What can hang from each mark
Z_185: Z_620 Z_961
Z_844: Z_280
Z_956: Z_280
Z_280: Z_217 Z_844 Z_956
Z_217: Z_280 Z_620 Z_754
Z_961: Z_185 Z_510
Z_620: Z_185 Z_217
Z_754: Z_91 Z_217

Known rows, with every way that one mark hangs from another
Z_217{Z_280{Z_844} Z_620 Z_754}: [-39  23 -47  -8  -2 -52 -13  40 -15 -20   0   8   7  -3  22 -17  32 -35
  19  -3  57   7   2  -6 -16  -7  -2]
Z_217{Z_620{Z_185{Z_961}} Z_754{Z_91}}: [  0  31 -18  25  42 -20  14  40  33   2  29 -20 -11   9   0   6 -11  25
  41  24  44   7  13 -17 -74 -40  15]
Z_956{Z_280}: [ -7  20 -15  -9  15 -17   4  -8  31  -2  27  -5 -20   2   2  10  13   0
  14  12   6   8   7 -19  33  13   9]
Z_185{Z_620{Z_217} Z_961{Z_510}}: [ 34  -6  14  44  29 -13   8 -22   8   1  10  28 -50  18  12   4   8  -2
  70  -8 -17  20   6 -18 -39  13 -41]
Z_185{Z_620 Z_961{Z_510}}: [ 44  -2  -4  29  22 -29   4 -22  10  24   2  48 -34  17  -3  21  -2   9
  58 -10 -11  20  14 -15 -47  -4 -28]
Z_185{Z_620 Z_961}: [ 32   5   3  19  13 -43   7  -4   5  18  -3  43 -18   7   2  18 -15 -15
  26  -9  13  18   6  -3 -21  -4 -24]
Z_620{Z_217{Z_754}}: [-27  12   6   6  32 -16  18  31  29 -34  11 -13 -19  15  13 -24   4 -15
  25  19  58 -13 -17   2 -10   3  -3]
Z_844{Z_280}: [  7  28 -33 -12  22 -25  -6  -4  30 -15   6  31 -18  -3   1 -11  39 -12
  24   4  17   2  -6   7 -25   6  -3]
Z_844{Z_280{Z_217{Z_754}}}: [ -1  49 -41  -8  35  -4  -1  42  43 -17   7  -6  -1   0  -1 -33  16 -11
  13  -9  29 -21 -10  -4 -48  -8  13]
Z_185{Z_620{Z_217{Z_754}} Z_961}: [  4   5  19  40  31 -31  26  32  23 -13   8  12 -25  13  15   2 -26 -17
  30  -4  34  15  -4   3 -31  -7 -31]
Z_956{Z_280{Z_217}}: [  1  39 -22 -14  22   4  -4   1  24   5  23 -28 -10   1   1 -10  11  -3
  10  -2  -7 -15   2 -35  33  18  25]
Z_620{Z_185{Z_961{Z_510}} Z_217}: [ 17  15   5  48  53   6  10 -20  15  -5  21  42 -62  22  -5  -5  33  23
  89  15   7   2  -9 -33 -32  23 -32]
Z_844{Z_280{Z_217}}: [ 16  47 -42 -15  30  -2 -14   5  25  -9   3   8  -9  -3  -3 -33  39 -17
  19 -11   2 -19 -10 -10 -27  10  13]
Z_185{Z_961{Z_510}}: [ 19  -8  -6   0  20 -16  -3 -20  31  13  13  51 -30  26 -10   9   8  16
  53  12   9  11   2 -25 -31   3 -32]
Z_280{Z_217}: [ 10  33 -17 -20  28  -3  -9   2   9   5  -5  -3  -4  10  -2 -29  13 -15
  16  -2  26 -31 -14 -20   2  10  16]
Z_961{Z_185{Z_620}}: [ 39   7 -36  18   8 -34   7 -28  -9   7 -23  21 -19 -14  -4   4  25  -9
  48   8  -8  -5   7  12 -30 -10  10]
Z_185{Z_620{Z_217{Z_280 Z_754}} Z_961}: [  1   9  18  29  19 -42  32  29  15  -9  15  27 -32  15  17 -21  -4 -14
  30  -4  39  21  -4  17 -19  -9 -18]
Z_754{Z_217{Z_620}}: [  1 -12 -13 -13  16 -67 -11 -21   5  14 -20   5   3 -18   8  16  21 -14
  27  10  21 -21  -7 -12 -26 -16  31]
Z_217{Z_280 Z_620{Z_185}}: [ -2  57 -27  16  15 -38  -1  -9 -25   5   6  16 -30   0   5 -24  63   8
  52  12  25 -11  -4  -5 -16  -7  23]
Z_956{Z_280{Z_217{Z_754{Z_91}} Z_844}}: [-19  26 -40 -11  39  13  -2  55  43 -18  33 -66  14  -8  16  -8 -12 -21
   1  -3  33   2  15 -26   4   9  33]
Z_280{Z_217 Z_956}: [ 35  35 -43  -6  45   9  -8   0  17   8   0  -4   3  16 -10 -15  -1  -8
  33   5  14 -41  -3 -18   1   5  34]
Z_217{Z_620{Z_185} Z_754{Z_91}}: [ -3  43 -26  24  42 -19  12  35  22  -9  18 -50 -12   7   9  -8  10  20
  41  29  49  -9  11  -6 -72 -34  42]
Z_185{Z_620{Z_217} Z_961}: [ 19   2  22  32  24 -28  12  -5   4  -5   4  24 -33  11  14   1  -4 -21
  36  -9   6  15  -2  -4 -10  10 -35]
Z_844{Z_280{Z_217{Z_620{Z_185}} Z_956}}: [ 47  87 -78  34  59  12 -19   4  -2   0   5  -9 -14  -7  -9 -10  50   9
  67 -10 -28 -38   6 -30 -58  -3  41]
Z_956{Z_280{Z_217{Z_620} Z_844}}: [-18  48 -51  -9   7  -6 -37  15 -19  -6  16 -42  10 -17  17   5  29 -36
  15 -25 -22  -3  14 -62  28  23   5]

Rows
[ -6  27   5  32  64   5  32  36  41 -31  24 -41 -34  12  13 -30   9  12
  46  36  66 -13  -9  12 -42  -4  28]
Z_620{Z_185 Z_217{Z_754{Z_91}}}
[ 17  39 -74  -2  33  -2 -39  14 -29  -3  -8 -20  19  -4   9   1  17 -40
  37 -19   1 -33  10 -45  -6  12  19]
Z_280{Z_217{Z_620} Z_844 Z_956}
[ -3  53 -34 -11   9  -1 -20   0   4   6  22 -55  -5  -4   9  -6  21  -7
  19  -8 -31 -11  13 -54  13   1  26]
Z_956{Z_280{Z_217{Z_620}}}
[ 29  -4 -23  49  27  -8  23 -11  13 -14  -5  -7 -43   5   7  -9  25   7
  89  12 -13  -4   7   6 -71  -9   0]
Z_961{Z_185{Z_620{Z_217{Z_754}}} Z_510}
[  8   5  14  30  42 -18  30  33  34 -24  13 -53 -20   9  28 -20 -16 -11
  31  13  39   6   8  25 -48 -14  17]
Z_185{Z_620{Z_217{Z_754{Z_91}}}}
[ 12  20   2  38  43  -6  16 -24   7  -1  28  54 -67  21   0 -28  55  28
  88  16  13   7 -13 -16 -18  22 -21]
Z_620{Z_185{Z_961{Z_510}} Z_217{Z_280}}
[-14  21 -26 -21  11 -38   9  29  29  -6  25 -42   0  12  19 -38  17   7
  19  30  50   7  13  15 -48 -43  42]
Z_217{Z_280 Z_620 Z_754{Z_91}}
[ 11  11 -55 -11  29 -29  -8   4  -5  -8   0  46   0   4   7  -7  30 -30
  34   5  44  -7   3   7  26  20  10]
Z_217{Z_280{Z_844 Z_956}}
[ 15  60 -28  20  33  -8 -14   7 -14  17   3   4 -15   7 -10  -5  18   5
  46  -9   0 -22  -5 -53 -33  -5   0]
Z_280{Z_217{Z_620{Z_185{Z_961}}}}
[-17   2   6  -4  43  -4  25  33  54 -35  25 -52 -15  19  20 -33  -8  -6
  24  34  59  -6  -4  15 -31  -9  17]
Z_620{Z_217{Z_754{Z_91}}}
[ 15  10 -17   3  40 -58   9 -21  10  21   3  -7 -10 -18  12 -13  48  17
  48  30  30 -14  -1  14 -41 -27  73]
Z_754{Z_91 Z_217{Z_280 Z_620{Z_185}}}
[ -5  33 -22 -15  37  12  16  39  65  -4  42 -79   1   8   6 -16 -18   8
   2  16  20  -7  16 -18  -9 -14  49]
Z_956{Z_280{Z_217{Z_754{Z_91}}}}
[-19  57 -35  -2  14  -5  -6  37  22  -2  29 -67   2  -1   8  -6   0   0
  13  -3  -2 -13  13 -47 -11 -14  31]
Z_956{Z_280{Z_217{Z_620 Z_754}}}
[ 13   6 -19  38  23 -21  28   8   8 -22 -10 -11 -27  -9  10 -11  14 -14
  55  13  13  -9   0  20 -42 -11   5]
Z_961{Z_185{Z_620{Z_217{Z_754}}}}
[ -8  15 -56  -3  33 -31   4  40  11 -17   7  33   9   7   8  -6  11 -26
  26   8  70  -6   3  13   3   4  17]
Z_217{Z_280{Z_844 Z_956} Z_754}
[ -9  49 -29  14  33 -30  17  31  17  -3  27 -34 -18   8  12 -32  31  24
  42  31  56  -2   8  12 -58 -37  52]
Z_217{Z_280 Z_620{Z_185} Z_754{Z_91}}
[ 43   9  -5  36  36 -25  20 -11   5   3  18  39 -30  15  10  -6   4 -10
  52  -2   2  10   8  15   2   4  -6]
Z_185{Z_620{Z_217{Z_280{Z_956}}} Z_961}
[-12  26 -69   2  19 -41 -12  39  -9 -17   6   5  16   3  15  -4  19 -27
  34   0  45  -4  13  -4 -16 -10  19]
Z_217{Z_280{Z_844 Z_956} Z_620 Z_754}
[ 56  -2 -40  30  12 -21   5 -47  -2  16 -19  27 -36  -4  -6   6  36  13
  84   9 -33  -1  16   3 -56  -8   7]
Z_961{Z_185{Z_620} Z_510}
[ 46  -5 -22  41  22  -4   9 -48  -5  -6  -9   4 -52  -2   6  -9  48   3
  97  10 -39  -3   6  -2 -46   7  -6]
Z_961{Z_185{Z_620{Z_217}} Z_510}
